Each row was made from one small tree. The marks that hang from a mark follow it in brackets, in the order of their numbers. Every link used is in the known rows. Write each row's tree.
Known rows
Z_569{Z_413 Z_474 Z_692}: [-1.35 1.54 -0.19 2.16 1.79 1.80 -0.46 1.06 4.22 -1.72 -3.59 0.09 1.39 -1.12 -0.61 -0.28 -0.22 0.05 0.74]
Z_569{Z_413{Z_985} Z_474}: [0.72 0.84 -2.75 2.05 0.99 0.76 0.51 -0.71 1.44 -3.71 -2.13 -0.07 0.79 0.23 0.01 0.53 0.45 -0.22 0.45]
Z_172{Z_413{Z_569} Z_692{Z_985}}: [-6.50 -0.97 -0.90 -0.31 -1.47 -0.53 -0.79 0.77 -2.23 -2.11 2.45 1.61 -0.17 -2.11 0.25 -1.12 -1.21 0.97 2.12]
Z_692{Z_172{Z_413{Z_569}} Z_985{Z_474{Z_502}}}: [-3.30 -3.06 0.19 -0.45 -0.73 -2.07 -0.88 0.21 -4.79 0.41 1.52 0.62 -1.81 -0.28 0.12 -1.48 -0.04 -0.01 0.02]
Z_985{Z_474{Z_502 Z_569{Z_413 Z_692}}}: [2.03 1.28 -0.53 -0.57 0.93 -0.19 0.14 -0.90 0.11 1.40 -0.06 -1.13 0.99 1.02 0.39 0.22 0.29 0.51 -0.94]
Z_172{Z_413{Z_985{Z_474{Z_502}}}}: [-0.06 -2.39 -3.50 -0.67 0.31 1.40 1.87 -0.34 -3.80 -2.46 0.53 1.83 -3.28 1.06 0.37 1.18 -0.45 0.46 0.04]
Z_985{Z_474{Z_569{Z_692{Z_172}}}}: [2.28 1.09 -2.04 -0.37 1.36 1.04 -0.60 1.14 4.29 0.75 2.25 -2.44 2.46 1.02 0.75 0.30 0.36 -2.26 -0.63]
Z_413{Z_985{Z_474{Z_502 Z_569{Z_692{Z_172}}}}}: [3.08 0.64 0.09 -0.08 0.82 0.28 2.32 -1.15 -0.83 1.93 0.81 -1.51 0.81 1.41 1.07 0.73 1.25 -0.71 -1.17]
Z_474{Z_569{Z_413{Z_985} Z_692}}: [3.51 1.41 3.46 -0.36 1.40 0.97 0.76 0.13 2.59 1.06 -0.77 -2.76 2.18 -1.07 1.16 -0.27 -0.21 0.61 0.66]
Z_474{Z_569{Z_413}}: [3.80 1.72 0.16 -1.12 0.84 -0.50 -1.46 0.75 3.07 -1.56 0.91 -1.79 1.84 0.12 -0.11 -0.05 -0.68 0.95 0.85]
Z_692{Z_172 Z_985{Z_474}}: [0.78 -1.13 -0.60 -0.33 -0.66 -0.50 -1.38 0.73 1.72 -0.18 2.26 -2.76 1.14 0.68 0.54 0.18 0.35 -2.09 -0.37]
Z_692{Z_172 Z_985}: [1.39 -0.78 2.28 -0.64 -0.85 -0.85 -1.24 1.56 1.76 -0.65 1.59 -1.68 0.40 -0.27 -0.44 -0.24 -0.53 -0.45 0.40]
Z_692{Z_172{Z_413} Z_985{Z_474{Z_569}}}: [1.31 -2.50 -1.29 -1.66 -0.75 -1.38 -2.43 0.49 0.16 1.84 3.36 -1.18 -0.10 0.16 0.75 -0.42 -0.35 -2.84 0.05]
Z_172{Z_413{Z_569 Z_985{Z_474{Z_502}}} Z_692}: [-6.62 -0.60 -2.91 0.18 0.40 0.03 2.28 -0.23 -5.06 -0.87 2.07 2.30 -0.44 -0.44 1.00 -0.25 -0.13 0.94 1.14]
Z_474{Z_502 Z_569}: [4.83 1.87 -0.36 -1.78 -0.61 -1.94 -0.68 -0.61 -0.78 -1.51 1.12 1.40 -0.98 1.76 -1.55 0.65 -0.16 2.30 -0.51]
Z_569{Z_474{Z_502} Z_692{Z_985}}: [0.10 0.45 -0.53 1.43 -2.05 0.17 -0.57 -1.54 0.41 -1.21 -2.77 2.16 -1.58 0.34 -1.43 0.45 0.60 0.05 -1.15]
Z_569{Z_692{Z_985}}: [0.55 -0.34 2.53 0.21 -1.26 2.20 -0.07 0.70 2.96 -1.40 -0.79 -1.57 -0.06 -0.98 0.13 0.15 -0.53 0.30 0.15]
Z_569{Z_413 Z_692{Z_985}}: [-0.30 -0.30 5.21 0.40 -0.01 1.65 0.18 0.86 2.05 0.10 -2.57 -2.59 0.99 -2.10 0.68 -0.53 -0.85 1.64 0.86]

Which tree is each row?
[-0.83 0.66 2.19 1.50 -0.72 -0.37 -0.45 -1.70 -0.31 0.36 -4.58 1.07 -0.74 -0.94 -0.86 -0.61 0.19 1.20 -0.38] => Z_569{Z_413 Z_474{Z_502} Z_692{Z_985}}
[2.64 1.31 -2.23 -0.57 0.09 0.13 0.07 -0.68 0.65 0.38 0.90 -0.52 0.28 1.75 0.02 0.80 0.61 -0.19 -1.42] => Z_985{Z_474{Z_502 Z_569{Z_692}}}
[-3.11 -2.51 0.84 0.03 -1.11 -2.50 -1.78 0.60 -3.75 -0.76 0.31 2.31 -2.17 -1.02 -0.98 -1.87 -0.32 0.45 0.67] => Z_692{Z_172{Z_413{Z_569{Z_474{Z_502}}}} Z_985}
[0.21 -0.54 0.87 0.21 -1.36 1.50 0.49 -0.50 0.56 -0.11 -0.72 -1.35 -0.46 0.16 0.33 0.44 0.21 0.10 -1.00] => Z_569{Z_692{Z_985{Z_474{Z_502}}}}
[-1.58 -0.35 -0.60 1.58 1.76 1.71 0.34 1.85 2.64 0.11 -1.57 2.07 -0.44 -0.98 -0.67 -0.21 0.08 -1.75 0.85] => Z_569{Z_474 Z_692{Z_172{Z_413{Z_985}}}}
[3.87 0.44 -3.91 -0.12 0.22 1.40 1.23 -1.14 1.09 -2.26 2.24 -2.64 1.31 1.94 1.74 1.28 0.91 -1.68 -1.06] => Z_413{Z_985{Z_474{Z_569}}}
[3.38 2.06 4.11 -1.46 0.72 -1.48 -0.03 0.55 0.34 3.04 0.15 0.78 -0.05 0.36 -1.43 -0.33 -0.07 1.91 -0.12] => Z_474{Z_502 Z_569{Z_692{Z_172}}}
[0.84 -1.77 -1.77 -0.86 0.46 1.40 1.50 -0.55 -2.85 0.14 0.34 1.21 -2.38 0.56 0.89 0.80 -0.27 -0.14 -0.04] => Z_172{Z_413{Z_985{Z_474{Z_502 Z_569{Z_692}}}}}
[-6.76 -0.61 -2.87 0.28 -1.98 -1.79 -1.25 -0.79 -3.74 -1.72 1.14 4.14 -1.09 -1.35 -0.72 -1.16 -0.43 0.75 1.35] => Z_172{Z_413{Z_569{Z_474{Z_502}}} Z_692{Z_985}}
[-0.17 -0.39 3.12 0.16 -0.12 0.50 0.36 0.68 0.77 2.39 -0.35 -1.47 0.37 -0.04 0.19 -0.20 0.23 -0.40 -0.65] => Z_569{Z_692{Z_172 Z_985{Z_474{Z_502}}}}
[-0.46 1.97 -0.77 -0.98 -1.48 -1.60 -0.78 -1.61 0.32 1.79 2.27 -1.26 2.61 0.57 0.49 0.52 0.14 -0.31 -0.08] => Z_172{Z_692{Z_985{Z_474{Z_502 Z_569{Z_413}}}}}
[-0.59 1.13 0.51 2.62 1.68 2.24 1.54 -0.25 2.52 -0.89 -3.91 -0.51 1.31 -1.25 0.52 -0.01 0.48 -0.22 0.37] => Z_569{Z_413{Z_985} Z_474 Z_692}
[-1.28 -0.94 2.53 -0.15 1.95 1.63 2.43 1.80 -0.85 2.15 -0.76 0.64 -1.21 -0.56 0.10 0.02 -0.27 0.30 0.36] => Z_569{Z_692{Z_172{Z_413{Z_985{Z_474{Z_502}}}}}}
[-1.36 0.72 4.43 1.28 0.31 -1.53 -0.49 -0.35 -0.05 2.80 -4.07 0.86 0.14 -1.48 -1.11 -1.18 0.25 0.69 0.03] => Z_569{Z_413 Z_474{Z_502} Z_692{Z_172 Z_985}}
[-1.57 1.47 -2.23 -0.52 -1.99 -0.52 -0.27 -0.94 0.13 -0.27 2.55 -0.27 1.35 0.84 -0.02 1.08 0.13 -0.36 -0.27] => Z_172{Z_692{Z_985{Z_474{Z_502}}}}
[2.81 1.31 -2.59 -0.87 0.46 -1.22 -0.54 -1.11 -0.58 -0.31 1.11 -0.90 0.59 1.89 0.07 0.55 0.29 0.46 -1.07] => Z_985{Z_474{Z_502 Z_569{Z_413}}}
[-0.64 -2.83 -0.25 -1.34 -0.88 -1.62 -0.99 0.35 -3.14 1.28 1.60 0.77 -2.19 0.51 -0.17 -0.05 -0.34 -0.83 -0.21] => Z_692{Z_172{Z_413} Z_985{Z_474{Z_502}}}
[-1.52 0.06 0.63 1.18 1.37 0.38 1.11 0.71 -1.03 1.49 -2.73 3.84 -2.11 -0.25 -1.51 -0.14 0.26 -0.11 0.18] => Z_569{Z_474{Z_502} Z_692{Z_172{Z_413{Z_985}}}}
